Each row was made from one small tree. The marks that hang from a mark follow it in brackets, in alphabetical order. Every link used is in the known rows. Write each row's tree.
Known rows
mela(bukubu(vuruva(kemuz pase))): [ 1.50  1.21 -2.22 -4.92  0.46 -3.75 -0.15  1.49  2.46  1.74 -0.29  0.26
 -0.19 -1.44  0.24 -2.81  2.20  2.32  2.10  0.84]
sizorir(bukubu(vuruva(kemuz pase)) fedem): [ 2.93 -0.48  3.28 -3.06  0.93 -2.46 -0.33  2.37  2.14  3.04 -0.07 -0.10
 -0.21 -4.14  0.26 -1.61  2.88  1.00  3.36  1.76]
bukubu(sizorir(fedem)): [ 1.98 -1.24 -0.72 -1.99 -0.73 -0.42 -0.51  2.17  3.54  0.84 -0.23  0.24
 -0.89 -3.64 -1.39 -0.22  3.58  1.39 -0.54  2.53]
kemuz(vuruva(bukubu(sizorir) gager pase)): [ 2.25  2.81 -0.64 -2.32 -2.58 -2.85 -0.14  3.09  5.22  0.37 -0.72  0.42
 -0.69 -3.58 -1.89 -1.78  4.44  2.93  1.34  1.01]
kemuz(vuruva(bukubu)): [ 2.57  2.59 -2.66  1.17 -3.08 -3.16 -0.51  1.51  3.24 -0.54 -0.30  1.09
 -0.27 -5.36 -0.08 -1.40  4.56  1.68  3.53  1.77]
sizorir(bukubu): [ 2.48 -0.17 -0.56 -0.50 -2.48 -2.44 -0.58  1.08  1.83 -1.01 -0.16  0.16
 -0.12 -4.18 -0.02 -1.28  2.59  0.51  0.37  2.24]
vigap(gager): [ 2.11 -0.45 -1.47 -2.65 -2.41 -2.02 -0.84  0.80  2.52 -1.82 -0.28  0.15
 -0.55  0.58 -1.92 -1.62  0.09  1.57 -1.38  1.92]
sizorir(bukubu(vuruva(kemuz))): [ 3.15  0.16  1.24 -3.41 -1.00 -1.55 -0.56  1.47  2.29  1.06  0.13 -0.89
 -0.08 -2.33  1.06 -1.45  2.29  0.73  1.04  1.86]
bukubu(vuruva(gager kemuz pase)): [ 2.66  2.36  1.03 -5.62  0.39 -2.43 -0.43  2.77  4.08  1.58 -0.42 -0.07
  0.90  2.59 -1.33 -2.43  1.05  1.63  0.72  0.81]
kemuz(vuruva): [ 2.24  2.62 -3.54  0.09 -1.83 -2.59 -0.78  1.28  2.95 -1.18  0.05  1.24
 -0.45 -2.15 -0.09 -2.16  4.42  1.64  1.98  1.72]
mela(bukubu): [ 1.36  0.00 -5.27 -1.65 -2.76 -2.86 -0.35  0.93  1.94 -0.89 -0.45  0.72
 -0.35 -3.61 -0.28 -1.94  2.74  1.21  0.04  1.79]
bukubu(sizorir vuruva(gager kemuz)): [ 2.95  0.84  0.60 -6.73 -1.02  0.53 -0.50  3.10  5.01  1.40 -0.19 -1.57
 -0.21  1.86 -1.08 -1.15  1.81  1.57 -2.57  1.46]
kemuz(vuruva(bukubu gager)): [ 3.25  2.58 -1.84 -0.12 -4.82 -2.19 -0.50  2.63  4.11 -0.43 -0.51  0.21
 -0.13 -3.82 -1.11 -1.62  3.82  1.03  1.60  1.50]
vuruva(gager kemuz pase): [ 1.92  1.15  1.93 -3.39 -1.30 -2.72 -0.34  2.49  4.13  1.04 -0.90  0.34
  0.48  1.66 -2.87 -1.34  1.31  1.60  0.33  0.97]
vuruva(bukubu(sizorir(fedem)) pase): [ 1.63 -0.49  0.97 -1.49 -0.25 -2.74 -0.01  2.47  3.84  1.87 -0.91  0.89
 -0.50 -6.63 -2.04 -0.34  3.43  2.48  2.32  2.06]
fedem(vuruva(bukubu gager pase)): [ 3.21  1.63  0.33 -3.97 -2.00 -3.98  0.01  3.10  4.23  0.34 -0.42 -0.30
 -0.35 -2.95 -1.86 -1.71  1.80  2.30  2.29  0.84]
vuruva(bukubu(sizorir) kemuz pase): [ 1.15  0.30  3.12 -2.49 -0.43 -3.15  0.02  2.01  4.64  1.80 -1.09  0.39
 -0.79 -3.83 -2.27 -0.03  2.72  3.05  1.79  1.41]
bukubu(sizorir vuruva): [ 2.30  1.45 -2.11 -5.20  0.62 -0.94 -0.59  1.83  3.56 -0.20  0.06  0.05
 -0.12 -0.57  0.37 -1.76  2.75  2.24 -1.11  1.87]
mela(bukubu(sizorir(fedem) vuruva)): [ 2.20 -1.02 -4.54 -5.06 -0.98 -0.46 -0.30  2.29  2.71  1.74  0.13 -0.51
 -1.16 -4.97  0.80 -1.84  3.77  1.70 -0.43  2.09]
kemuz(vuruva(bukubu(sizorir(fedem)) gager)): [ 3.33  0.56 -0.88 -1.01 -4.48 -0.22 -0.33  3.65  5.01  1.33 -0.55 -0.50
 -1.07 -6.25 -1.63 -0.50  4.87  1.29  0.56  2.04]
kemuz(vuruva(bukubu(sizorir))): [ 2.27  1.85 -2.02 -0.65 -2.78 -2.08 -0.45  1.92  4.30 -0.32 -0.35  0.27
 -1.22 -5.45 -0.28 -0.90  5.25  2.76  1.52  1.89]
vuruva(bukubu(sizorir) gager kemuz pase): [ 1.91  0.45  3.58 -4.07 -1.98 -2.26  0.03  3.16  5.41  1.80 -1.24 -0.49
 -0.33 -1.99 -3.24 -0.26  2.06  2.34 -0.02  1.08]

Which tree is each row?
[ 1.61 -0.16 -3.72 -5.31  0.74 -2.25 -0.05  2.30  2.80  2.27 -0.08  0.07
 -0.95 -4.68  0.16 -2.60  3.65  2.43  1.00  1.56] : mela(bukubu(sizorir(fedem) vuruva(pase)))
[ 2.77  0.88 -0.24 -5.98  0.65 -0.98 -0.35  3.78  4.36  2.12 -0.21 -0.11
  0.16 -0.70 -1.42 -2.08  2.53  1.85 -0.58  1.44] : bukubu(sizorir(fedem) vuruva(gager pase))
[ 3.29 -0.63  1.61 -6.11 -0.92  1.43 -0.48  3.73  4.73  3.04 -0.20 -1.66
 -0.54 -0.24 -1.28 -0.68  2.73  0.95 -1.87  1.88] : bukubu(sizorir(fedem) vuruva(gager kemuz))
[ 2.32  1.66  1.65 -7.39  0.65 -1.31 -0.34  3.28  5.10  1.89 -0.42 -0.74
  0.01  2.20 -1.67 -1.84  1.69  2.58 -1.10  0.79] : bukubu(sizorir vuruva(gager kemuz pase))
[ 1.90  0.54 -5.64 -5.84 -1.14 -1.40 -0.34  1.52  2.89  0.09  0.08 -0.48
 -0.90 -2.90  1.03 -2.41  3.08  2.33 -1.39  1.67] : mela(bukubu(sizorir vuruva))
[ 2.58  3.53 -1.07 -0.55 -3.25 -4.05 -0.30  2.77  4.23  0.12 -0.71  1.03
  0.17 -3.33 -1.63 -2.23  3.48  2.10  3.18  0.92] : kemuz(vuruva(bukubu gager pase))
[ 2.41 -0.48  2.80 -3.51 -3.62 -0.52 -0.18  3.01  5.37  1.41 -1.03 -1.33
 -0.51 -2.40 -2.60  0.50  2.09  1.56 -1.49  1.72] : vuruva(bukubu(sizorir) gager kemuz)
[ 3.44  0.10 -1.41 -5.58 -0.92  0.96 -0.56  3.69  4.30  1.54 -0.08 -0.94
 -0.09 -1.19 -0.89 -1.44  2.69  0.96 -2.06  2.06] : bukubu(sizorir(fedem) vuruva(gager))
[ 1.93  2.25  0.46 -4.47  2.11 -3.21 -0.46  1.70  3.11  1.54 -0.22  0.70
  0.55  0.90 -0.47 -2.22  1.95  2.29  2.44  1.08] : bukubu(vuruva(kemuz pase))
[ 3.69 -2.64  2.86 -2.35 -1.50 -1.15 -0.25  2.26  2.66  2.11  0.38 -1.57
 -2.20 -5.83 -0.03 -0.16  3.44  0.38  2.12  2.14] : sizorir(bukubu fedem(vuruva(kemuz)))
[ 2.53  1.89 -0.41 -3.51  0.59 -3.84 -0.42  1.47  1.74  0.09  0.14  0.69
  0.43 -2.90  1.03 -2.85  2.26  1.53  2.26  1.47] : sizorir(bukubu(vuruva(pase)))
[ 3.59 -0.09  2.40 -4.11 -3.51 -1.76 -0.10  3.08  4.75  1.26 -0.42 -1.80
 -0.98 -2.41 -1.66 -0.23  1.84  1.37  1.01  1.27] : fedem(vuruva(bukubu gager kemuz))
[ 2.67  0.33 -1.29  0.30 -2.49 -1.03 -0.34  2.56  4.15  1.21 -0.29  0.31
 -1.45 -7.81 -0.54 -0.42  5.74  2.06  2.54  2.35] : kemuz(vuruva(bukubu(sizorir(fedem))))
[ 2.28  1.49  0.02 -2.59 -0.11 -4.99  0.04  1.92  3.44  0.32 -0.29  0.54
 -0.71 -4.53 -0.84 -1.52  2.60  2.85  4.17  1.13] : fedem(vuruva(bukubu pase))
[ 2.81  0.81  0.91 -5.90 -1.69 -3.00  0.15  3.48  5.26  0.72 -0.46 -1.10
 -1.21 -3.19 -1.92 -1.20  2.47  3.16  0.49  0.90] : fedem(vuruva(bukubu(sizorir) gager pase))
[ 2.28  3.72 -2.59 -1.55 -1.92 -3.36 -0.59  2.51  3.97 -0.59 -0.33  1.13
  0.19  0.04 -1.49 -2.80  3.44  2.06  1.72  0.79] : kemuz(vuruva(gager pase))
[ 3.67 -0.53 -0.38 -2.10 -0.98 -1.07 -0.66  2.03  1.53  1.11  0.36 -0.23
 -0.03 -5.34  1.20 -1.76  3.01 -0.01  1.75  2.47] : sizorir(bukubu(vuruva) fedem)
[ 3.01 -2.07 -3.50 -6.13 -3.54 -0.23  0.05  3.57  4.06  1.43  0.18 -2.04
 -2.57 -4.66 -0.98 -1.28  3.69  1.49 -2.23  1.63] : mela(bukubu(sizorir(fedem(vuruva(gager)))))
[ 1.66 -0.60  2.15 -2.37 -1.79 -1.41 -0.20  1.82  4.48  1.19 -0.82 -0.54
 -0.87 -4.00 -1.73  0.59  2.91  2.08  0.20  1.99] : vuruva(bukubu(sizorir) kemuz)
[ 3.74  0.81 -0.46 -3.68 -3.64 -2.24 -0.18  3.01  4.19 -0.22 -0.27 -1.21
 -0.54 -3.09 -1.25 -1.09  1.89  1.39  0.61  1.39] : fedem(vuruva(bukubu gager))
[ 1.74  1.07  0.67 -3.57 -2.29 -2.82 -0.04  3.04  4.84  0.36 -1.05  0.14
  0.09 -2.78 -2.74 -0.97  2.22  2.36 -0.25  1.31] : vuruva(bukubu(sizorir) gager pase)
[ 2.05  0.01  1.76 -5.66  2.54 -1.27 -0.26  2.63  4.04  3.43 -0.23  0.03
 -0.76 -1.47 -0.97 -1.22  3.23  2.43  1.58  1.56] : bukubu(sizorir(fedem) vuruva(kemuz pase))
[ 1.12  0.62 -2.09 -6.83  0.82 -2.75 -0.03  1.86  3.48  2.13 -0.27 -0.43
 -1.20 -1.77 -0.02 -2.35  2.95  3.09  0.35  0.90] : mela(bukubu(sizorir vuruva(kemuz pase)))
[ 3.43 -2.15  2.27 -6.19 -1.65  0.84 -0.17  4.00  5.18  2.46  0.01 -2.34
 -2.36 -1.49 -2.11  0.13  3.01  1.42 -1.45  1.71] : bukubu(sizorir(fedem(vuruva(gager kemuz))))
[ 3.85  0.36  1.82 -4.72 -2.81 -0.65 -0.58  2.68  3.21  1.31 -0.08 -1.55
  0.24 -0.63  0.18 -1.62  1.62  0.12 -0.88  1.64] : sizorir(bukubu(vuruva(gager kemuz)))
